Every row comes from one small tree of marks. Brackets hold a mark, then the marks that hang from it, in the order of their numbers. Every link used is in the known rows. Which tree was each row made from?
Known rows:
[Q_271 Q_599 [Q_665 Q_258] Q_669 Q_719]: -17.4  25.3 -15.9  -8.4  -6.5  -4.8 -23.6 -22.9 -24.3  14.3 -19.1  -6.1 -47.2  18.3  56.6   7.0 -13.0  -4.7 -10.9   0.0 -19.6
[Q_128 [Q_669 Q_271]]:  18.9  -0.2  -3.8  -8.9   7.5  -7.3  15.7 -10.0   3.6  -6.5   4.6   4.1 -14.2   0.0   7.5  -1.6   1.7   5.6  -1.9 -13.0  -2.7
[Q_271 [Q_665 Q_258] Q_669]:  -1.9  27.3  -9.9  11.3   2.2   9.1 -18.0  -5.1 -10.2   8.4 -10.0   1.5 -23.5  16.7  26.3  23.3  -6.9 -12.1 -12.3   3.1 -16.2
[Q_271 Q_599 Q_665 Q_669 Q_719]: -26.6  12.2  -7.1 -19.9 -14.4 -15.0 -18.9 -21.7 -23.5  10.5 -21.8  -4.6 -36.7   1.3  47.3  -0.1 -13.1  -0.3  -4.9   0.9 -19.9
[Q_665 Q_258]:  10.2  13.5  -9.7  14.3   9.4  12.5  -2.2  -0.9  -2.5   2.4   2.7  -0.3 -10.4  18.6  11.3   7.3  -0.4  -5.7  -5.4  -1.5  -1.2
[Q_301 Q_271]:   4.4  11.9  -9.7 -13.2   4.3  -5.5   2.5  -7.5   3.1  -6.1   3.0   3.6   9.4  -4.8  16.4  -5.8  14.0   2.5  -9.9 -10.9  -6.4
[Q_258 [Q_665 Q_271 Q_669]]:   0.7  10.7 -15.4   5.8  -2.8  -2.4  -0.8  -0.3   4.7   3.2  16.4   3.5  14.1  -1.7   4.8  10.5  16.8 -19.1  -0.4   5.3 -10.7
[Q_258 [Q_665 Q_271]]: -15.2   8.1 -13.4   2.9 -17.7  -9.3  -3.0  10.8   9.4   2.7  13.1  -6.9  18.7 -13.3  -0.3   5.1   9.0 -15.6   5.2  -2.0  -5.2
[Q_599 [Q_271 [Q_665 Q_258 Q_669]]]:  14.3  20.4 -13.3   4.5   9.4  -3.8 -11.5 -30.3  -4.4   7.1  -1.6   8.7 -21.5   7.9  18.5   4.2   8.3 -15.7 -28.4  -6.3 -10.4
[Q_719 Q_271]:   4.6  20.5   4.6   6.2  -3.5 -11.3  -1.9  -9.0   5.0 -12.8   2.8 -10.9  24.3   7.3  -5.3  -2.3   4.4   1.3   4.9 -13.8  -8.2
[Q_271 Q_599]:  -6.4  -1.8   2.6 -10.9   0.3  -4.4  -0.8  -8.6 -12.0   3.0 -10.0  -6.3  -7.6  -4.9  19.9  -6.9   1.9  -4.5  -2.8   1.1  -3.1
[Q_719 [Q_271 Q_599 Q_665]]:  -3.9  26.1   7.1  -5.3 -11.6 -26.7 -19.9 -30.3 -11.1  -8.5 -14.2 -16.1  17.2  -5.6  19.0  -2.8   7.3 -12.9   0.6  -9.5  -9.1
[Q_128 [Q_669 [Q_271 Q_665 Q_719]]]:   9.4  10.2  -9.0 -17.5  -5.1 -24.1  -1.7 -28.3  -3.8  -0.5  -1.2   5.0 -28.1  -1.2  21.0  -3.7  -3.0   6.5   0.6 -13.0  -1.5
[Q_258 [Q_665 Q_669]]:   2.4  13.0 -17.8   5.1   1.9  -0.3  -1.4   5.6  -0.2  -5.0  12.1  11.9   4.4   7.1  11.7   2.0  12.6 -16.2   5.4   7.0 -12.6
[Q_258 [Q_665 [Q_669 Q_271]]]:   4.0   6.7 -28.8  -6.3   0.5  -0.6   5.8   6.5  -0.3  -7.6  12.2  22.5  -2.1   6.5  28.5  -0.6   9.2 -13.1  -8.9   6.9 -13.6
[Q_665 Q_258 [Q_271 Q_599 Q_719] Q_669]:   8.8  16.1 -17.0   0.6   7.7   4.7  -4.0 -33.0 -11.4  16.9   1.9  -3.6 -27.5  23.3  36.1   6.0   9.0  -7.4 -14.1   3.5  -8.1
[Q_301 Q_271 Q_599]:  10.4  16.6   0.8 -26.0  14.0   0.3  -7.3  -4.8  -0.2 -16.3  11.5   2.5   1.3  -3.3  10.1  -7.0  11.8   9.6 -23.9  -4.6 -10.6
[Q_665 Q_258 Q_271]:   5.9  13.3  -9.1  14.2   1.2   8.5  -1.6  -6.2   3.2  12.1   7.2  -9.9   1.2   8.0   3.6  16.4   6.0  -9.3 -11.5  -1.8   1.4
[Q_669 [Q_271 Q_599 Q_665 Q_719]]: -15.5   0.4 -18.0 -32.1 -16.1 -24.5 -12.6 -26.4 -16.8   4.6 -16.8   6.9 -28.5  -7.3  53.8 -13.1  -8.7  -0.5 -15.7   2.7  -1.1
[Q_258 Q_665]: -12.0   8.2 -14.2   1.8  -9.2  -7.3  -4.0  17.1   0.9  -4.9   8.8   0.7   8.9  -3.9   6.8  -1.8   3.3 -12.7   9.2  -1.8  -7.4
[Q_258 [Q_665 [Q_271 Q_669]]]: -21.8  12.1 -15.0   3.8 -16.5  -0.4   0.0  16.5   6.0   5.8  10.6  -7.2   9.8  -6.5   8.6  13.2   2.1 -11.5  -2.0  -3.7 -19.7

Write each row's tree:
-12.3  21.2  -8.9 -22.7  -2.2  -9.1 -11.8 -20.8 -15.6   1.1 -17.2  -1.1 -10.0  -9.3  49.9   3.5   8.3  -6.1 -20.0  -6.5 -25.1 | [Q_301 [Q_271 Q_599 Q_665 Q_669]]
 -3.9  37.7 -26.6 -10.6  -1.6  -5.5 -15.5 -19.1  -7.5   4.6  -5.2   5.1 -27.7  15.5  49.7   6.6   1.2   3.1 -17.1 -11.6 -22.2 | [Q_301 [Q_271 [Q_665 Q_258] Q_669 Q_719]]
 17.7  16.0  -8.5  -6.8   8.0 -12.8  -3.1 -29.6 -13.1   0.5  -7.9  -1.7 -29.0   2.8  36.6   4.3   3.7 -11.8  -7.8  -9.5  -4.7 | [Q_128 [Q_669 [Q_271 Q_599 [Q_665 Q_258]]]]
 28.4  13.3 -26.4   5.3  20.4  18.0   7.3 -12.2  -4.4   0.4   5.8  23.4 -23.6  30.6  35.7  10.1   6.2  -6.8 -24.5   8.8  -8.0 | [Q_665 Q_258 [Q_669 Q_271]]
 -9.2  10.2 -26.8 -22.6  -7.5 -14.8 -14.7 -26.9 -17.8   6.8 -14.4   7.1 -38.3   6.8  62.9  -5.8  -8.2  -6.0 -21.5   2.2  -2.7 | [Q_669 [Q_271 Q_599 [Q_665 Q_258] Q_719]]
 -6.7   6.4 -32.2 -21.2  -4.0 -10.5   2.5  -6.7  -8.8  -2.5   5.4  18.3 -19.8   6.0  50.0 -13.6   3.8  -7.4  -6.6   5.3 -15.5 | [Q_258 [Q_665 [Q_669 [Q_271 Q_599 Q_719]]]]
  6.0  25.5 -16.7  -6.7   4.7  -7.2 -24.1 -41.7 -23.4  11.1 -12.5   5.2 -40.1  21.7  51.9   1.5   3.7 -13.2  -8.9   7.8  -8.8 | [Q_271 Q_599 [Q_665 Q_258 Q_669] Q_719]
 -1.3  15.0 -28.9 -12.2  -7.4 -11.9 -13.2 -18.2  -7.6   5.7  -4.9  13.0 -30.9  11.7  44.5   0.2  -9.9  -0.1 -18.5   1.0  -0.3 | [Q_669 [Q_271 [Q_665 Q_258] Q_719]]
 -1.1   0.9  -7.0 -14.6  -3.1  -6.2  -1.3 -33.7  -8.7  15.0   0.3  -3.2 -15.8   4.6  25.2  -0.8   9.6  -1.7  -8.2   5.1  -6.2 | [Q_665 [Q_271 Q_599 Q_719] Q_669]
-15.1  21.7 -20.0  -5.4  -8.0  -9.6 -13.0 -19.6  -6.3  12.5  -7.3  -1.5 -42.4  11.3  34.5  -0.4 -12.9   1.8 -27.8 -17.3 -22.0 | [Q_599 [Q_271 [Q_665 Q_258] Q_669 Q_719]]
 -6.7   0.2  -0.5 -28.6   1.8  -9.5  -5.5 -11.4  -0.4  -5.8  10.6  -4.3 -26.1  -0.2   1.4 -20.8  -8.3  19.2 -29.4 -10.8  -9.0 | [Q_301 [Q_599 [Q_271 Q_719]]]
 15.1  18.3 -19.8   8.4   7.7   8.3  -2.8 -25.6  -0.3  16.4  11.9   1.9 -20.0  26.2  16.9  12.1   8.8  -2.7 -10.0   2.4  -5.0 | [Q_665 Q_258 [Q_271 Q_719] Q_669]
 21.2  14.0 -32.9  -4.1  14.3  10.4   4.6 -19.0  -4.9   2.4   6.7  22.9 -36.8  36.0  42.3   1.2   0.0   2.2 -20.2   5.2  -7.0 | [Q_665 Q_258 [Q_669 [Q_271 Q_719]]]
 17.6  41.9  -2.8   8.8   8.5 -10.2 -20.4 -40.9 -14.4  -4.6  -9.2  -6.5   3.3  21.7  32.2   7.9  15.1 -20.9  -6.1  -2.8 -16.8 | [Q_719 [Q_271 Q_599 [Q_665 Q_258 Q_669]]]
 -1.1  19.4  -5.7   1.8  -0.2  -5.9 -22.5 -22.4 -20.2   9.5 -17.2  -5.8 -18.5   3.2  35.5   7.0   3.3 -21.9  -8.8   4.9  -2.5 | [Q_271 Q_599 [Q_665 Q_258]]
  5.5  20.1 -20.3  -3.3   2.8 -11.4 -14.1 -37.7  -5.8   9.6  -1.2   5.8 -36.0  13.7  27.4  -5.8   2.2  -5.6 -24.5  -9.9 -11.6 | [Q_599 [Q_271 [Q_665 Q_258 Q_669] Q_719]]
 -1.0  16.9 -11.8  14.7   0.8  17.6   0.8   1.8   1.1  14.1   4.1  -8.4 -10.9  15.3  12.2  26.4  -0.8  -4.6 -16.8  -3.1 -14.2 | [Q_665 Q_258 [Q_271 Q_669]]
  5.9   9.0  -5.2  -5.8   3.0 -12.1  -8.5 -30.0  -1.8   4.2  -2.7   8.2 -12.0  -7.4   9.0  -1.9   8.1 -11.9 -23.2  -4.9  -9.8 | [Q_599 [Q_271 [Q_665 Q_669]]]
 -6.6  12.1 -22.7  -2.6 -11.0  -9.9  -2.9  -4.9   4.1   6.5  17.8   3.1   0.3   2.3  13.8   2.5  10.6  -9.8   3.2   1.8 -10.5 | [Q_258 [Q_665 [Q_271 Q_719] Q_669]]
  4.3  16.3  -8.4  -7.3  -2.7 -14.0 -19.6 -32.8 -10.4   6.8  -3.4  11.6 -21.9   9.0  21.5   0.5   2.0  -3.3   0.5   9.1  -5.0 | [Q_271 [Q_665 Q_669] Q_719]
-22.9   8.7 -13.0 -17.6 -16.3 -16.7 -11.2 -19.6  -3.5   9.4  -9.3  -1.6 -33.7  -3.2  24.9  -6.1 -13.5   5.6 -24.2 -17.2 -20.8 | [Q_599 [Q_271 Q_665 Q_669 Q_719]]
 -9.5  16.2 -19.6 -21.9  -2.6  -3.0   3.3  -6.3  -1.2  -0.4   0.1   5.4 -17.9   8.7  35.9  -6.8  -0.6  19.2 -13.1 -14.2 -23.2 | [Q_301 [Q_271 Q_669 Q_719]]
 -3.1  11.8  -6.0 -18.4  -2.3 -18.6 -22.0 -41.0 -21.5   8.3 -13.9   5.3 -29.4   3.1  42.6  -5.4   3.4  -8.9  -2.6  10.6  -7.9 | [Q_271 Q_599 [Q_665 Q_669] Q_719]
 15.8  33.9   3.6   7.5   0.3 -16.3 -17.6 -30.5  -2.9  -9.2  -2.4  -0.8  18.5  10.2   4.3   7.7  13.8 -12.9  -0.2  -2.8 -11.1 | [Q_719 [Q_271 [Q_665 Q_669]]]
